Each row comes from the steps of one walk. Every step used is in the known rows, and no mark comes twice. Write the walk behind each row, first mark first.
Known rows
nelik-doluna-dasop: [-0.62 -1.13 -1.87  1.04  1.35  5.67  1.14 -2.22  0.14 -2.54 -2.18  2.29
 -1.48  0.97 -0.63  2.86 -0.55  1.72 -1.29  2.47 -0.47 -1.16  8.30 -4.46
 -0.89]
nelik-kazi-dasop-panu: [-2.12  1.34  0.37  0.85  1.25 -0.61  1.12 -0.77  0.73 -1.18 -2.22 -2.37
 -0.45  0.55 -1.63 -2.62 -0.99 -3.66  2.14  1.76  1.20  0.61  1.61 -5.00
  1.57]
vutuk-panu: [ 1.11  1.04 -1.37  1.08 -1.97 -1.02 -2.38 -1.84  1.33 -1.12 -1.16  2.32
 -0.46  3.28 -0.25  1.98  0.00  2.44 -0.81  1.12 -0.92  0.26 -0.17 -4.17
  0.41]
vutuk-dasop-nelik: [-0.77  0.12  0.74  0.73 -1.87  0.12  0.49 -1.27 -0.24 -2.34 -0.16  0.35
 -0.61  1.24  1.11  1.10 -0.75  2.16  0.40  1.24 -5.63  1.38 -0.36 -1.39
  3.13]
nelik-kazi-vutuk-dasop: [ 2.88  0.34  0.55  0.62  4.04 -2.38 -4.30 -1.44 -2.53 -3.06 -0.60 -2.68
  0.56  2.37 -0.69 -0.60  0.09  0.49  1.36 -1.84  1.53  0.79 -2.01 -4.72
  4.26]
nelik-kazi-vutuk-panu-doluna-dasop: [ 5.01 -0.06 -7.56  0.55 -0.32  1.23 -3.92 -0.84 -3.21 -1.83 -1.74  2.44
  0.20  1.93 -0.03  1.37 -1.44  1.91 -1.22 -2.18 -0.89  0.35  5.51 -2.88
 -0.10]
dasop-nelik-doluna-panu: [-3.46 -0.89 -0.53  0.80 -0.77  8.26  0.85 -0.85 -0.42 -3.27 -1.31  1.83
 -1.81  1.44 -1.38  1.70 -1.08  0.43 -0.54  2.25 -3.92 -1.15  5.64 -4.08
 -4.24]
dasop-panu-doluna-kazi: [ 1.75  0.61 -3.37  0.58  0.58  2.88  1.81 -1.76  0.82 -0.47 -1.82  3.31
 -0.13 -0.46  0.23  2.94 -4.96  2.21  2.41 -1.59 -2.19  4.97 -0.73 -2.41
 -3.74]
kazi-vutuk-dasop-panu: [ 5.25  1.04 -2.11  1.01 -0.86  1.47 -1.25 -0.83  1.01 -2.49 -1.31 -0.29
 -0.35  2.24 -0.21 -0.58 -1.20  2.90  2.36 -1.56 -0.43  3.12 -2.67 -4.73
 -0.98]
kazi-dasop: [-1.64  1.17  2.15  1.55  0.64  1.03  0.93 -1.91  2.82 -1.78 -1.94 -1.91
 -1.33  0.62  0.82 -0.58  0.18  1.19  1.36  1.07  0.57 -0.70 -0.94 -4.47
  4.01]
doluna-kazi-panu-vutuk: [ 1.71  0.68  2.11  0.83  1.53  0.87  0.71 -1.36  1.75 -1.26 -1.10 -2.57
 -0.91  1.54  0.24  2.06 -1.12  0.59  1.48 -1.10  2.85  0.94 -4.53 -4.03
 -0.44]
nelik-kazi-dasop-vutuk: [-1.02  0.07  0.37  1.47  2.87 -0.01 -2.17  0.30 -1.35 -1.80 -1.18 -1.89
 -0.28 -0.14 -1.32 -1.64  0.12 -2.26  1.55 -0.41  2.12 -0.96  2.90 -3.83
  2.20]
dasop-vutuk-panu-kazi: [ 3.07 -0.83 -1.58  0.71 -4.79  2.37 -3.56  0.00  0.08 -0.97  0.45  3.04
 -0.02  1.10 -0.67  1.77  0.50  2.00 -0.07  0.92  0.11  0.19  2.56 -0.84
 -3.47]
kazi-panu-doluna-dasop-vutuk: [ 2.27 -0.89 -1.53  1.55  0.67  4.19  1.75  0.67 -0.49 -1.63 -2.19  1.66
 -1.91 -0.33  1.07  2.88 -2.29  5.26 -0.16  1.07 -3.83  0.81  3.81 -1.92
 -4.26]
vutuk-dasop: [ 0.68  0.43  1.17  1.10  1.37 -1.74 -0.92 -2.21  0.44 -2.23 -0.80 -0.42
 -0.56  1.42  0.50  2.39  0.52  2.67  0.37  1.53 -2.36  1.53 -1.70 -4.31
  4.43]
vutuk-dasop-nelik-doluna-kazi-panu: [ 2.11  0.76  1.67  1.43 -1.68  0.01  0.22 -0.55 -1.81 -3.33 -1.38 -3.12
 -1.44  0.73  1.03  0.52 -3.59 -0.38 -0.80  0.19 -4.16  0.85  5.61 -2.27
 -0.92]
nelik-panu-kazi-vutuk-dasop: [ 4.82  0.05  2.39  1.25 -0.59 -0.19 -2.51 -1.94 -0.78 -3.08 -0.21 -2.90
 -0.48  2.04  1.66 -0.01  1.56 -1.06  1.76  0.97  0.43 -1.23 -4.21 -1.55
 -0.26]
dasop-panu-kazi-vutuk: [ 2.28 -0.52 -0.02 -0.15 -2.27  6.17  0.71 -1.22  2.41 -1.60 -0.57  0.80
 -0.16  1.19 -0.72 -1.45 -1.65  2.88  3.74 -0.02  2.93  1.89 -2.42 -2.10
 -4.82]
dasop-kazi-panu: [-2.39  0.39  7.28  1.04  0.60 -0.36  2.90 -1.84  0.79 -1.55 -1.72 -1.04
 -1.48  1.08  1.31 -0.09 -2.93  4.37  0.47  2.37 -0.69  0.98  0.19 -3.16
 -2.86]
panu-kazi-dasop: [-2.09  0.00  3.00  0.77 -1.64  2.36  1.46 -2.16  2.60 -1.67 -0.87 -2.17
 -1.03 -0.72  0.88 -0.75  0.80  0.36  1.84  2.66  1.08 -1.04  1.21 -1.95
  3.45]
doluna-dasop: [-0.17 -0.31  1.16  0.93  1.09  5.86  1.67 -2.80  1.80 -1.71 -2.02  2.69
 -1.31  1.38  0.93  3.53 -0.80  3.36 -0.83  2.37 -0.07  0.43  2.23 -4.30
  1.27]
vutuk-panu-kazi: [ 1.07 -0.02 -0.01  0.23 -4.02  0.59 -1.92 -1.91  1.08 -0.92 -0.13  1.74
 -0.02  1.99 -0.09  1.73  0.54  1.75 -0.26  2.77 -0.27 -0.06  1.74 -1.66
 -0.35]
doluna-dasop-nelik-kazi: [-3.29 -0.94  0.83  0.05  1.20  4.98  1.58 -1.51 -2.05 -1.79 -1.17  2.15
 -0.49  1.08  0.14  0.94 -1.86 -0.85 -0.72  1.92 -1.69 -0.32  4.65 -1.76
  1.32]
nelik-panu: [-1.00  0.53  2.76  1.55  3.06 -0.64  0.24 -2.67  1.19 -1.71 -1.66 -0.25
 -0.98  3.01  0.56  1.45  0.55 -1.27  1.17  2.92  0.00 -1.54 -5.25 -3.65
 -1.86]
dasop-kazi: [-2.56 -0.35  4.36  0.68  0.69  1.32  1.80 -2.67  0.12 -1.36 -0.93  2.22
 -0.63  0.34  0.98  1.24 -2.31  4.07  0.74  1.08 -0.25  1.88  0.53 -2.40
 -1.12]
kazi-dasop-nelik-panu-doluna: [-1.94  0.57 -1.90  1.81 -1.86 -0.51  2.63 -0.68  0.02 -1.75 -1.75 -1.39
 -1.68 -0.34  2.27 -1.27 -0.82 -2.36  1.81  1.38 -6.75 -2.06 -1.20  0.89
 -0.64]
panu-vutuk-dasop: [ 1.47 -0.28 -2.77  0.79  0.16 -2.38 -0.72 -1.20  0.56 -1.74  0.26 -0.98
 -0.32  1.41 -0.46  2.68  3.01  0.97  1.35  0.24 -1.95  0.71 -2.73 -3.48
  5.42]
kazi-dasop-nelik: [-2.79  0.57  1.92  1.06 -2.63  2.70  2.33 -0.99  2.15 -1.88 -1.26 -0.98
 -1.47  0.21  1.31 -1.87 -1.05  0.49  1.20  0.83 -2.53 -0.65  0.26 -1.73
  2.46]

Write each row's walk
[-1.21  0.58 -3.75  0.52  0.37 -1.03  1.00  0.07  0.62 -0.61 -1.18 -2.99
 -0.21  0.20 -2.74 -2.41  1.63 -5.10  3.14  0.55  1.81 -0.24  1.09 -3.97
  2.18]  nelik-kazi-dasop-panu-vutuk
[ 6.36  1.78 -1.48  2.36 -4.04  1.78 -4.23 -0.01  0.68 -1.46 -1.48  0.61
 -0.71  0.52  1.13  0.93 -1.78 -0.96 -1.03 -4.25  2.13  1.22  3.64 -4.05
  0.13]  doluna-kazi-dasop-vutuk-panu
[-0.92 -0.47  0.33 -0.22  2.07  2.39 -1.54 -0.97 -1.65 -2.40 -0.28 -0.15
  0.44  2.21 -0.76 -2.36 -2.12  0.66  2.16 -1.71  1.14 -0.14 -2.03 -1.85
 -0.40]  dasop-nelik-kazi-vutuk
[-0.25 -0.25 -3.70  0.18 -0.82  2.14  2.05 -0.58  2.48 -0.35 -0.46  1.36
 -0.31  1.55 -2.43  1.10  0.85  0.50  3.18  1.27  0.34  1.68 -3.03 -3.20
 -2.43]  dasop-panu-vutuk
[-1.69 -1.41 -3.68  0.30 -1.65  6.30  3.49 -1.42 -0.24 -1.43 -1.28  4.41
 -1.28 -0.37  1.79  3.05 -2.72  3.98 -0.13  1.02 -6.77  1.10  4.22  0.50
 -0.80]  panu-doluna-dasop-nelik
[ 4.10  0.80 -1.72  2.83  0.84  0.77 -1.26 -0.15 -0.94 -1.59 -2.07 -0.82
 -1.27 -1.32  2.19  1.26 -2.18 -3.02  1.79 -3.15 -1.05  0.02 -0.41 -1.17
 -2.53]  nelik-panu-doluna-kazi-dasop-vutuk
[ 2.77 -0.95  0.80 -0.14 -4.01  3.64 -0.90 -0.97 -0.60 -2.94  1.01 -0.74
 -0.19  0.56  1.47 -0.95 -0.44  3.02  1.94 -0.81 -2.32  1.05 -0.76  1.06
  1.38]  panu-kazi-vutuk-dasop-nelik
[ 1.23 -0.39  3.33  0.66  0.48  3.00  0.14 -2.23  0.07 -2.22 -0.96  1.28
 -0.42  1.22  1.21 -0.68 -2.72  5.47  1.74 -2.25  2.35  1.52 -0.81 -2.78
 -2.20]  dasop-kazi-vutuk
[-0.59 -0.52 -0.37  0.55 -0.58  4.73  0.43 -1.69 -0.45 -2.36 -0.93  1.95
 -0.54  0.49 -0.11  1.29 -3.62 -0.06  0.35 -1.30 -1.39  0.67  5.02 -1.45
 -2.47]  dasop-nelik-doluna-kazi
[ 1.52 -1.04  2.13 -0.01 -0.31  4.66 -1.20 -2.27  1.60 -2.21 -0.09  0.03
  0.06  1.19  0.36 -0.32 -0.41  4.10  2.61 -0.31  3.38  0.18 -3.62 -1.73
 -0.72]  panu-kazi-vutuk
[ 3.55  0.34 -6.12  0.34  2.00 -2.85 -2.18 -0.16 -3.44 -2.12 -1.07 -0.72
  0.78  0.68 -1.29 -0.88 -1.93  0.97  2.93 -1.92 -3.10  3.34 -0.54 -2.82
 -0.03]  nelik-kazi-vutuk-dasop-panu-doluna
[-1.41 -0.95 -2.97 -0.14  0.10 -2.98 -0.95 -0.20 -3.19 -1.77  1.03 -1.79
  0.51  1.03 -1.43  0.32  2.02 -3.04  1.57  0.33 -3.56  0.11  0.71 -0.66
  5.29]  panu-vutuk-dasop-nelik-kazi
[ 3.50  0.28 -2.95  1.42 -2.50  0.78 -3.94  0.30  0.23 -1.15 -0.56  3.54
 -0.31  2.46 -0.94  1.92 -0.14  2.86 -0.69 -0.48 -0.41  0.62  1.09 -3.36
 -2.77]  dasop-vutuk-panu
[ 0.26  0.30  0.35  0.70  3.19 -6.47 -1.10 -0.14 -2.21 -2.05 -0.42 -5.50
 -0.30  1.85 -1.58  0.10  2.54 -1.95  1.09  2.25 -1.01 -0.59 -1.64 -4.22
  4.71]  nelik-kazi-panu-vutuk-dasop
[-1.58 -0.94  0.81  0.36 -1.37  7.59  2.88 -1.77  0.98 -1.88 -1.28  3.47
 -1.28  0.93  1.51  2.29 -2.00  2.59 -0.69  1.77 -3.05  0.34  3.18 -1.41
 -0.05]  doluna-dasop-nelik
[ 4.17  0.64  0.70  1.58 -1.25  0.26 -1.48 -0.95 -1.26 -3.40 -0.58 -1.91
 -0.90  3.02  2.07 -1.20 -0.25 -0.75  1.33 -1.00 -3.11 -0.91 -4.69 -1.17
 -0.83]  kazi-vutuk-dasop-nelik-panu
[-1.03  0.02 -1.55  1.42  3.25 -2.15  0.71 -2.26 -0.46 -1.29 -1.69  1.06
 -0.78  1.24  0.91  2.37 -0.35  0.38  1.90  2.28 -4.01 -0.91 -4.58 -1.67
 -2.49]  nelik-panu-doluna
[ 5.63  0.66 -1.62  1.54  3.00  1.29 -2.08 -2.29 -0.98 -2.22 -1.72  0.24
 -0.22  1.34  2.33  1.82 -3.11  0.54  2.29 -4.33  0.93  0.88 -6.18 -2.16
 -3.71]  nelik-panu-doluna-kazi-vutuk
[ 0.57 -0.42 -2.70  1.56  2.32  2.50  2.08 -2.31 -0.67 -1.59 -2.48  2.33
 -1.56  0.82  2.09  3.95 -0.62  0.34 -0.25  2.72 -4.03 -1.15  0.51 -1.71
 -2.23]  nelik-panu-doluna-dasop
[ 3.62  0.72  1.47  2.14  0.30  4.20 -1.54 -0.57  1.43 -1.87 -1.48 -0.39
 -0.93 -0.72  1.26  0.92 -2.28 -0.02  1.24 -3.58  3.03  1.60  0.79 -3.66
  0.94]  doluna-kazi-dasop-vutuk
[-2.94  0.97  2.03  1.01  3.55 -1.87 -0.55 -1.74  0.18 -1.71 -1.70 -2.98
 -0.32  0.66 -0.62 -1.65  0.13 -2.67  1.12  1.34  1.72 -1.11  0.98 -4.79
  5.37]  nelik-kazi-dasop
[-1.64  0.18 -0.51  0.52  1.20 -5.74  0.67  0.28 -4.26 -2.21 -0.88 -3.04
 -0.45  0.23  0.31 -0.51 -2.04  0.42  0.83  2.45 -8.46  0.74  1.26 -0.04
  1.95]  vutuk-dasop-nelik-kazi-panu-doluna
[ 5.51  0.43 -6.28  0.81 -1.17  0.24 -0.51 -0.38 -0.28 -2.07 -1.40  0.62
 -0.22  0.69  0.09  0.24 -1.88  4.36  2.98 -2.12 -3.98  3.85 -1.87 -2.65
 -1.38]  kazi-vutuk-dasop-panu-doluna
[-0.67 -0.52 -1.37  1.25 -1.61  5.29 -0.39 -0.45 -1.95 -3.88 -0.91  0.27
 -1.93  1.18 -0.72  2.21  0.00 -0.35 -1.31  1.83 -6.80 -0.31  7.15 -4.16
 -0.82]  vutuk-dasop-nelik-doluna-panu
[ 5.43  0.64 -4.41  0.59  0.01  4.78 -0.18 -1.37  1.04 -1.36 -1.73  2.45
  0.00  0.23  0.50  1.03 -5.43  3.70  3.32 -4.91  0.79  4.89 -3.07 -2.83
 -4.85]  dasop-panu-doluna-kazi-vutuk
[ 1.17 -0.04  0.57  0.26 -2.98  1.31  1.41 -1.40  0.98 -1.46 -0.28  0.11
 -0.35  0.20 -0.37  1.07 -0.16  0.62  1.88  3.41 -2.25  2.79  0.47 -1.87
 -0.01]  vutuk-dasop-panu-kazi
[ 3.12  0.04 -0.17  0.66 -2.25  1.95 -1.46 -0.64 -0.23 -3.24 -0.05 -0.52
 -0.48  1.90  1.23 -0.78 -1.15  3.72  1.40 -2.36 -3.03  1.13 -2.43 -1.64
  1.74]  kazi-vutuk-dasop-nelik
[ 5.18  0.57 -6.73  0.87 -2.12 -0.62 -3.62 -0.92 -0.18 -1.66 -1.12  2.20
 -0.11  2.33  0.34  0.97 -1.28  5.72  0.72 -2.78 -2.29  1.13 -1.34 -2.43
 -1.58]  kazi-vutuk-panu-doluna
[-1.22 -0.50 -0.78  0.74  1.40  6.34 -0.04 -1.23  1.83 -1.93 -0.59  0.72
 -1.46  1.89 -1.35  3.74  2.36  1.05  0.95  1.06 -0.04 -0.30 -2.72 -6.01
  0.03]  doluna-panu-vutuk
[ 0.73 -0.56  0.13  0.81 -1.47 -2.06  0.57 -1.49 -1.31 -1.58  0.47 -0.27
 -0.29 -0.04  0.50  2.16  1.44  1.86  1.13 -0.40 -2.44  1.87  1.67 -1.87
  3.36]  panu-vutuk-dasop-kazi
[ 0.39  0.08  0.23  0.78 -2.94 -1.93  1.62  0.53  0.08 -2.11  0.11 -3.42
 -1.37  1.42  0.35  0.07  1.24  0.70  1.25  1.76 -5.31 -0.09 -2.24 -0.96
  2.13]  kazi-panu-vutuk-dasop-nelik
[-0.01  0.45 -0.46  0.66 -8.74  2.14  0.31 -0.55  1.25 -1.35 -0.23 -0.38
 -1.07  0.35  1.40 -1.95 -0.03 -1.12 -0.27  2.02 -2.98 -1.39  5.34  0.56
  1.19]  vutuk-panu-kazi-dasop-nelik
[-1.37 -0.59  1.12 -0.20 -1.79  4.30  2.60 -1.79  2.31 -0.69 -0.67  1.88
 -0.28  0.52 -1.00  0.44 -1.12  1.13  2.68  3.78  0.30  1.98 -0.65 -1.85
 -3.73]  dasop-panu-kazi
[ 1.01 -0.90  2.54  0.31 -2.34  4.84  0.12 -1.41  0.09 -2.53  0.02 -0.53
 -0.48  2.00  1.37 -1.89 -0.58 -0.95  2.58  0.83  0.22 -2.27 -4.78  1.65
 -5.06]  dasop-nelik-panu-kazi-vutuk
[ 3.93 -0.57  1.13  0.43 -1.14  1.58 -2.24 -1.92  0.22 -2.90  0.29 -1.59
 -0.04  0.99  0.98  0.31  0.60  3.47  1.85 -0.47  0.76  1.04 -2.47 -2.01
  2.59]  panu-kazi-vutuk-dasop
[ 1.51 -0.18 -0.79  0.96  1.11  0.50  0.06 -0.83  0.21 -2.04 -1.37 -2.73
 -1.09  1.07 -1.36  1.51 -0.77 -0.45  1.01 -0.88  2.22 -0.47  2.23 -4.17
 -2.45]  nelik-doluna-kazi-panu-vutuk
[ 0.67  0.07 -1.22  0.78  2.59  1.46 -0.03 -2.78  0.07 -1.10 -1.31  2.53
 -0.12 -0.41  1.27  4.05 -3.63  3.36  1.49 -2.00 -1.57  3.35 -1.83 -2.32
  0.15]  panu-doluna-kazi
